What can hang from each mark:
M: G J W
B: W
S: E G J
W: M
E: M U
G: U
U: E
J: M U

Each row was made from one small tree. The marks that hang from a mark follow it in brackets, in alphabetical order. Every link used is in the known rows. Write each row's tree.
Known rows:
S[E G J[M]]: [-1.13 -1.47  0.72  0.82 -3.83 -0.47 -0.41 -0.42 -0.08  6.97 -2.93  0.01
 -1.40  0.19  1.36 -2.51 -0.28 -1.42  2.01 -0.04  0.52  0.35 -2.83  1.23
 -2.26]
E[M[W] U]: [ 0.44  1.02 -0.85  1.10 -1.70 -0.36 -1.54  0.51 -0.17  0.56  1.11 -0.79
  0.53 -0.44  0.20 -0.46  0.13 -0.57 -0.22  1.48  1.63 -1.23 -1.12 -0.63
 -1.27]
W[M[J[U]]]: [-1.01  0.88  1.53  0.67 -1.08 -0.46  1.22  0.14  0.53 -1.72  0.85  0.02
  0.30  0.13  2.68 -0.67 -0.15  0.73  1.24 -0.15  0.60  1.40 -0.15 -0.52
 -0.42]
J[M U[E]]: [ 0.15 -0.27  0.87  0.55 -4.66  0.18 -1.04  1.00  0.17  4.24 -0.72 -0.61
 -0.84 -0.53  0.88 -0.88 -1.07 -2.61  2.11  0.01 -0.04 -0.45 -0.62  0.23
 -3.57]
G[U[E[M[J W]]]]: [-0.79  2.91 -1.59 -0.78  0.05 -0.48 -0.97  0.63 -0.30  1.00  1.65 -0.43
  0.27 -0.95  1.23 -0.91  0.32 -1.56 -0.60  1.72  2.09 -0.23 -2.42 -1.15
 -1.73]
E[M U]: [ 1.36  0.11 -0.99 -0.10 -2.03 -0.01 -1.72  0.29  0.19  2.12  0.22 -0.15
  0.33 -0.50  1.23 -0.75 -0.69 -1.03  0.11  0.99  1.11 -0.57 -2.18 -0.07
 -2.29]
J[U[E[M[G]]]]: [ 1.15  0.29 -0.21 -0.08 -4.49  0.37 -2.19  0.85 -0.03  4.51 -0.61 -0.29
 -0.27 -0.79  2.83 -1.11 -1.59 -2.72  1.64  1.01  0.68  0.12 -2.85  0.57
 -4.36]
S[E[M] J[U]]: [-0.24 -1.98  1.08  1.60 -3.42 -0.52 -1.30  0.48 -0.32  4.36 -1.81 -0.33
 -0.35  0.33  1.78 -2.27 -1.22 -0.05  1.88  0.05  0.87  1.57 -4.10  0.42
 -3.10]
U[E[M[G W]]]: [ 0.25  1.94 -0.87 -0.02 -2.30  0.17 -1.59  0.56 -0.33  2.23  0.44 -0.56
  0.02 -0.70  0.64 -0.33  0.01 -1.63  0.15  1.81  1.10 -0.97 -1.25 -0.06
 -2.30]
G[U[E[M[J]]]]: [ 0.13  2.12 -1.76 -1.90 -0.38 -0.16 -1.17  0.39  0.03  2.62  0.82  0.17
 -0.01 -0.98  2.17 -1.27 -0.48 -2.15 -0.28  1.20  1.50  0.48 -3.54 -0.54
 -2.66]
W[M[G[U] J]]: [-0.54  2.85 -0.31 -1.15 -0.04 -0.15  0.91 -0.21  0.86 -1.12  1.07  0.72
  0.08 -0.65  3.80 -1.06  0.26 -0.72  0.11  0.90  1.48  0.89 -1.64 -0.10
 -0.87]
G[U[E[M]]]: [ 0.95  0.87 -1.92 -1.49 -1.33  0.13 -2.01  0.64 -0.33  2.94  0.19  0.06
 -0.26 -0.88  1.29 -0.80 -0.67 -2.73 -0.15  1.18  1.03 -0.57 -2.55 -0.11
 -3.11]
S[G[U] J[M]]: [-1.31 -0.47 -0.03  0.51 -2.72 -0.43 -0.85  0.42  0.16  5.90 -1.58 -0.10
 -1.68 -0.74  2.62 -2.23 -0.62 -2.40  1.29  0.35  0.89 -0.20 -3.42  0.58
 -2.24]
M[G J[U[E]]]: [-0.13  1.87  0.19 -0.35 -2.76  0.01 -0.09  0.36  0.45  2.52  0.17 -0.13
 -0.16 -0.69  3.04 -1.65 -0.88 -1.93  1.73  0.43  0.78  1.17 -2.04  0.07
 -2.61]
M[G[U[E]]]: [ 0.81  2.02 -1.79 -1.56 -1.69  0.30 -1.05  0.34  0.10  2.37 -0.13  0.30
 -0.51 -0.94  1.97 -1.23 -0.38 -3.29  0.46  1.00  0.85 -0.39 -1.56  0.35
 -2.60]
B[W[M[G]]]: [ 1.36  1.21  0.58 -0.22 -0.64  0.28 -0.39  0.10  0.58  1.17 -0.32  1.12
 -0.16 -0.22  1.46  0.79 -0.47 -0.64  0.39 -0.41  0.14  0.08  0.31  0.43
 -0.09]
J[M]: [-0.19 -0.26  0.77  0.24 -1.94  0.12 -0.29  0.30  0.48  2.52 -0.52 -0.14
 -0.54 -0.38 -0.02 -0.11 -0.32 -0.78  0.57  0.11 -0.10 -0.47 -0.71  0.29
 -1.36]
E[M]: [ 0.46 -0.40 -0.19 -0.13 -0.75  0.07 -1.27  0.23 -0.10  1.76 -0.09 -0.02
  0.17 -0.27  0.66  0.00 -0.60 -0.20 -0.24  0.69  0.38 -0.05 -1.95  0.04
 -1.29]
J[M[G W] U[E]]: [-0.44  1.14  0.96  1.53 -5.32  0.08 -1.03  1.17  0.18  3.76 -0.32 -1.03
 -0.71 -0.82  1.20 -0.96 -0.57 -2.83  2.14  0.98  0.77 -1.00 -0.54  0.21
 -3.34]
E[M[G[U] W]]: [-0.14  1.45 -1.05  0.35 -1.18 -0.07 -1.62  0.68 -0.10  1.26  0.72 -0.26
  0.06 -0.95  1.99 -0.61 -0.27 -1.67 -0.42  1.90  1.83 -0.59 -2.97  0.05
 -1.65]
W[M[G J]]: [-0.54  2.41  0.62 -0.64 -0.37 -0.07  1.25 -0.42  0.89 -1.28  0.84  0.58
  0.30 -0.23  2.75 -0.52  0.45  0.54  0.41  0.63  0.80  1.07 -0.51 -0.03
 -0.22]
S[E G]: [-0.19 -1.22 -0.69 -0.34 -1.95 -0.27 -0.32 -1.05 -0.53  3.52 -2.02  0.43
 -0.30  0.51  0.92 -1.55 -0.03 -1.77  0.90  0.08  0.44  0.22 -1.23  1.24
 -0.69]
G[U[E]]: [ 0.49  1.31 -1.70 -1.35 -0.57  0.06 -0.71  0.40 -0.24  1.23  0.27  0.10
 -0.41 -0.60  0.74 -0.80 -0.13 -2.56  0.08  0.49  0.64 -0.52 -0.62 -0.16
 -1.87]

Which tree is each row?
[-1.04 -0.87  0.98  1.29 -5.75 -0.32 -1.18  0.81 -0.10  7.52 -2.06 -0.70
 -1.82 -0.49  2.46 -2.48 -1.16 -2.83  3.00  0.03  0.28  0.05 -2.23  0.56
 -3.90] -> S[G J[M U[E]]]
[-1.58  1.75  1.12  1.64 -1.59 -0.47  0.45  0.48  0.34 -0.31  0.95 -0.63
  0.29 -0.44  2.25 -1.03 -0.14 -0.12  1.09  0.67  1.32  0.99 -1.44 -0.41
 -0.41] -> M[G J[U] W]
[ 0.46  2.29 -0.87 -1.67 -1.77  0.20 -1.05  0.10  0.37  3.59  0.28  0.16
  0.08 -0.95  2.45 -1.13 -0.55 -1.52  0.33  1.39  1.17  0.67 -3.43  0.07
 -2.88] -> U[E[M[G J]]]
[-0.65  0.98  0.96  0.46 -1.89 -0.12  0.25  0.23  0.69  1.38  0.12  0.01
  0.04 -0.54  3.31 -1.44 -0.96 -0.71  1.42  0.17  0.80  1.66 -2.60  0.15
 -1.46] -> M[G J[U]]
[ 0.43  0.36  0.78  0.37 -5.70  0.42 -1.23  0.94  0.55  5.40 -1.19 -0.40
 -0.95 -0.87  2.18 -1.32 -1.41 -3.34  2.49  0.48  0.27 -0.30 -1.59  0.76
 -4.39] -> J[M[G] U[E]]
[ 0.56  1.31 -0.77 -0.48 -1.01 -0.31 -0.88  0.07  0.55  1.86  0.86 -0.04
  0.58 -0.66  1.94 -1.21 -0.50 -0.41 -0.02  1.09  1.61  0.51 -3.21 -0.50
 -1.95] -> E[M[J] U]
[ 0.03  0.73 -2.20 -1.45 -1.67 -0.08 -1.11 -0.04 -0.61  3.62 -0.61  0.25
 -0.81 -0.63  1.97 -1.46 -0.21 -3.98  0.55  0.67  0.72 -0.79 -1.13  0.47
 -1.94] -> S[G[U[E]]]
[ 1.17 -1.11 -1.70 -0.41 -3.91 -0.31 -2.03 -0.78 -0.39  5.71 -1.72  0.26
  0.00  0.02  2.27 -2.28 -0.76 -2.76  1.00  1.12  1.52 -0.39 -3.40  1.20
 -3.01] -> S[E[M U] G]
[ 0.58  2.46  0.73 -0.72  0.24  0.01  0.44 -0.15  0.93  0.87  0.37  1.29
  0.14 -0.36  2.33  0.27 -0.20  0.00  0.23 -0.32  0.67  1.20 -0.79 -0.02
  0.29] -> B[W[M[G J]]]
[ 0.75  1.60 -0.89  0.84 -2.75 -0.09 -1.75  0.45  0.16  1.59  0.73 -0.61
  0.41 -0.80  1.36 -0.84 -0.18 -1.21  0.14  1.91  1.86 -1.09 -2.00 -0.08
 -2.10] -> E[M[G W] U]
[-1.45  2.65  0.24  0.50  0.29 -0.34  0.75 -0.03  0.36 -0.82  1.15 -0.31
  0.37 -0.44  1.13 -0.58  0.72  0.47 -0.07  1.04  1.26  0.52 -0.90 -0.42
  0.64] -> M[G J W]
[ 0.00  1.21 -0.81  0.16 -1.28 -0.11 -1.39  0.63 -0.68  1.14  0.77 -0.74
  0.12 -0.36 -0.68  0.07  0.34 -0.94 -0.22  1.37  0.86 -1.14 -0.27 -0.64
 -1.48] -> U[E[M[W]]]
[-0.34  2.48 -0.82 -0.14 -3.21  0.13 -1.08  0.92  0.21  3.20  0.20 -0.51
 -0.87 -1.19  1.06 -1.00  0.07 -3.55  0.73  1.60  1.32 -1.65 -1.17  0.07
 -2.94] -> J[M[G[U[E]] W]]
[-1.14  2.62  0.40  0.78 -2.45 -0.30  0.06  0.60  0.08  0.90  0.94 -0.73
  0.09 -0.60  2.04 -1.39 -0.11 -1.36  1.44  0.93  1.30  0.62 -0.93 -0.52
 -1.68] -> M[G J[U[E]] W]
[-0.95  2.66 -0.85 -0.11 -0.23 -0.36 -0.80  0.45  0.24  0.93  1.34 -0.11
  0.34 -1.12  2.86 -1.03 -0.08 -1.11 -0.54  1.95  2.33  0.37 -4.10 -0.44
 -1.29] -> E[M[G[U] J W]]
[-0.19  2.72 -1.67 -0.39 -1.27  0.01 -0.80  0.56 -0.30  0.60  0.77 -0.37
 -0.30 -0.85  0.92 -0.89  0.44 -2.78  0.12  1.41  1.38 -1.03 -0.34 -0.15
 -1.60] -> M[G[U[E]] W]
[-0.30  2.42  0.70 -0.32 -3.01 -0.02  0.56  0.21  0.64  0.55  0.55  0.13
 -0.03 -0.38  3.55 -1.33 -0.28 -1.22  1.90  0.54  0.86  1.00 -0.50 -0.11
 -2.47] -> W[M[G J[U[E]]]]
[-0.83  1.15  0.87  1.20 -2.71  0.07 -0.33  0.50  0.42  2.03 -0.05 -0.59
 -0.48 -0.66  0.30 -0.19  0.17 -0.90  0.61  1.05  0.78 -1.05 -0.56  0.30
 -1.08] -> J[M[G W]]
[-0.40  2.15 -0.62  0.62 -0.67 -0.62 -0.67  0.28  0.20  0.18  1.75 -0.63
  0.78 -0.58  1.08 -0.94  0.30  0.10 -0.33  1.53  2.11 -0.14 -2.05 -1.05
 -0.88] -> E[M[J W] U]
[ 0.12  1.67 -0.83 -1.49 -0.64 -0.07 -0.85  0.16  0.05  2.59  0.55 -0.03
  0.20 -0.60  1.13 -0.69 -0.26 -0.77 -0.03  0.94  0.90  0.54 -2.38 -0.52
 -2.11] -> U[E[M[J]]]
[ 0.38  1.50  1.58  0.43 -1.52 -0.14  0.10  0.36  0.90  1.52  0.18  0.93
  0.08 -0.41  3.40 -0.19 -1.05 -0.55  1.42 -0.65  0.69  1.67 -1.45  0.06
 -0.71] -> B[W[M[G J[U]]]]
[ 1.65 -0.48 -1.18 -0.29 -2.89 -0.15 -1.69 -0.29 -0.05  3.22 -0.81  0.11
  0.41  0.07  0.99 -1.62 -0.63 -1.36  0.57  0.92  1.35 -0.12 -2.75  0.52
 -2.93] -> S[E[M U]]
[-1.20 -0.19 -0.85  0.29 -0.74 -0.56 -0.59  0.06 -0.30  3.32 -0.97  0.07
 -1.15 -0.38  2.61 -2.14 -0.29 -1.62  0.71  0.24  0.95  0.38 -2.80  0.27
 -0.93] -> S[G[U] J]
[-1.45  3.06 -0.71  0.01  0.54 -0.43  0.43  0.20  0.33 -0.74  1.38 -0.10
  0.13 -0.88  2.13 -1.14  0.49 -0.83 -0.37  1.27  1.96  0.37 -2.01 -0.53
 -0.04] -> M[G[U] J W]
[-0.12  3.73 -1.14 -2.01 -0.91 -0.02  0.49 -0.04  0.65  0.01  1.05  0.63
 -0.15 -0.81  3.45 -1.43  0.35 -1.93  0.47  1.16  1.44  0.47 -1.07 -0.22
 -2.01] -> W[M[G[U[E]] J]]
[ 0.03 -0.58  1.62  1.20 -4.85  0.28 -0.84  0.78  0.75  4.27 -1.14 -0.32
 -0.73 -0.73  2.52 -1.06 -1.49 -2.05  2.10  0.29  0.30  0.13 -2.18  0.90
 -3.15] -> J[M[G] U]
[ 1.68  0.83 -1.08 -0.22 -3.11  0.25 -1.95  0.25  0.49  3.26 -0.07  0.06
  0.19 -0.83  2.53 -1.16 -1.00 -1.80  0.48  1.46  1.37 -0.45 -3.16  0.51
 -3.11] -> E[M[G] U]
[-1.01  3.96 -1.49 -0.83 -0.33 -0.28  0.04  0.35  0.13  0.47  1.42 -0.21
 -0.04 -1.05  1.79 -1.38  0.57 -2.07  0.00  1.53  1.90 -0.07 -1.55 -0.60
 -1.17] -> M[G[U[E]] J W]
[-1.18 -2.13  0.83  1.69 -3.80 -0.74 -0.50 -0.21 -0.57  5.05 -2.63 -0.16
 -0.90  0.54  2.53 -2.94 -0.80 -1.22  2.51 -0.44  0.60  1.40 -2.82  0.99
 -1.88] -> S[E G J[U]]
[-1.95  1.05  1.18  1.85 -0.44 -0.74  0.68  0.51  0.02 -1.36  1.32 -0.85
  0.42 -0.14  1.08 -0.68  0.13  0.60  0.73  0.22  1.04  0.91 -0.44 -0.93
  0.47] -> M[J[U] W]
[ 0.26  1.76  0.80 -0.50  1.38 -0.29  0.68 -0.05  0.61 -0.21  0.73  1.08
  0.23 -0.04  0.98  0.63  0.05  0.69 -0.13 -0.81  0.38  1.03  0.14 -0.55
  1.13] -> B[W[M[J]]]
[ 0.10  0.83  1.66  0.63 -0.40 -0.39  0.37  0.42  0.57  0.42  0.49  0.74
  0.15 -0.04  2.17  0.14 -0.84  0.05  1.02 -1.14  0.42  1.58 -0.48 -0.52
  0.10] -> B[W[M[J[U]]]]
[-0.55  3.06 -0.69 -0.46 -1.41 -0.11 -0.80  0.32  0.02  1.99  1.13 -0.46
  0.33 -0.88  1.45 -0.80  0.21 -1.06  0.02  1.93  1.66  0.05 -2.20 -0.51
 -1.79] -> U[E[M[G J W]]]
[ 0.59  2.84 -0.20 -1.22  0.53 -0.10  0.04  0.07  0.94  1.06  0.58  1.48
 -0.07 -0.78  3.33 -0.29 -0.44 -1.36 -0.06 -0.04  1.30  1.13 -1.91 -0.04
 -0.27] -> B[W[M[G[U] J]]]
[-1.68  0.28  2.36  3.23 -4.48 -0.36 -0.50  1.31  0.43  3.52 -0.71 -1.21
 -1.05 -0.60  1.83 -1.65 -0.62 -0.42  2.31  0.51  0.92  0.16 -2.04  0.03
 -2.30] -> S[J[M[G W] U]]
[-0.15  2.71 -0.71  0.48 -1.77 -0.34 -0.93  0.20  0.52  1.22  1.41 -0.46
  0.68 -0.94  2.35 -1.33 -0.01 -0.58  0.00  2.01  2.36 -0.02 -3.10 -0.52
 -1.69] -> E[M[G J W] U]
[-0.01  3.12 -1.62 -1.96 -0.72  0.06 -0.16  0.09  0.47  2.05  0.59  0.41
 -0.28 -1.09  2.85 -1.64 -0.22 -2.62  0.33  1.05  1.42  0.63 -2.56 -0.07
 -2.30] -> M[G[U[E]] J]
[-0.93  0.30  1.67  2.39 -4.42 -0.05 -0.69  1.03  0.41  2.59 -0.25 -0.92
 -0.51 -0.68  1.48 -0.75 -0.72 -1.52  1.79  0.74  0.74 -0.51 -1.00  0.34
 -2.16] -> J[M[G W] U]
[-1.49  1.96  0.41  1.03 -1.37 -0.59  0.34  0.65 -0.25 -0.12  1.22 -0.95
  0.15 -0.26  0.73 -0.96  0.22 -0.64  1.09  0.40  1.02  0.44  0.05 -1.05
 -0.82] -> M[J[U[E]] W]
[-0.18  0.99 -0.13  0.87 -1.47  0.03 -1.25  0.44 -0.11  1.21  0.40 -0.41
  0.22 -0.55  0.91  0.00 -0.12 -0.40 -0.21  1.59  1.15 -0.57 -1.77  0.08
 -1.03] -> E[M[G W]]
[-0.34  1.54 -2.24 -1.99 -1.38 -0.28 -1.50 -0.04 -0.28  5.00 -0.10  0.34
 -0.37 -1.03  3.48 -1.85 -0.54 -3.51  0.18  1.41  1.65  0.26 -4.15  0.13
 -2.84] -> S[G[U[E[M[J]]]]]
[-1.49 -1.69  1.81  2.15 -4.83 -0.47 -0.80  0.66  0.12  6.38 -2.04 -0.62
 -1.60 -0.34  2.75 -2.23 -1.23 -1.61  2.69 -0.25  0.31  0.47 -2.82  0.67
 -2.64] -> S[G J[M U]]
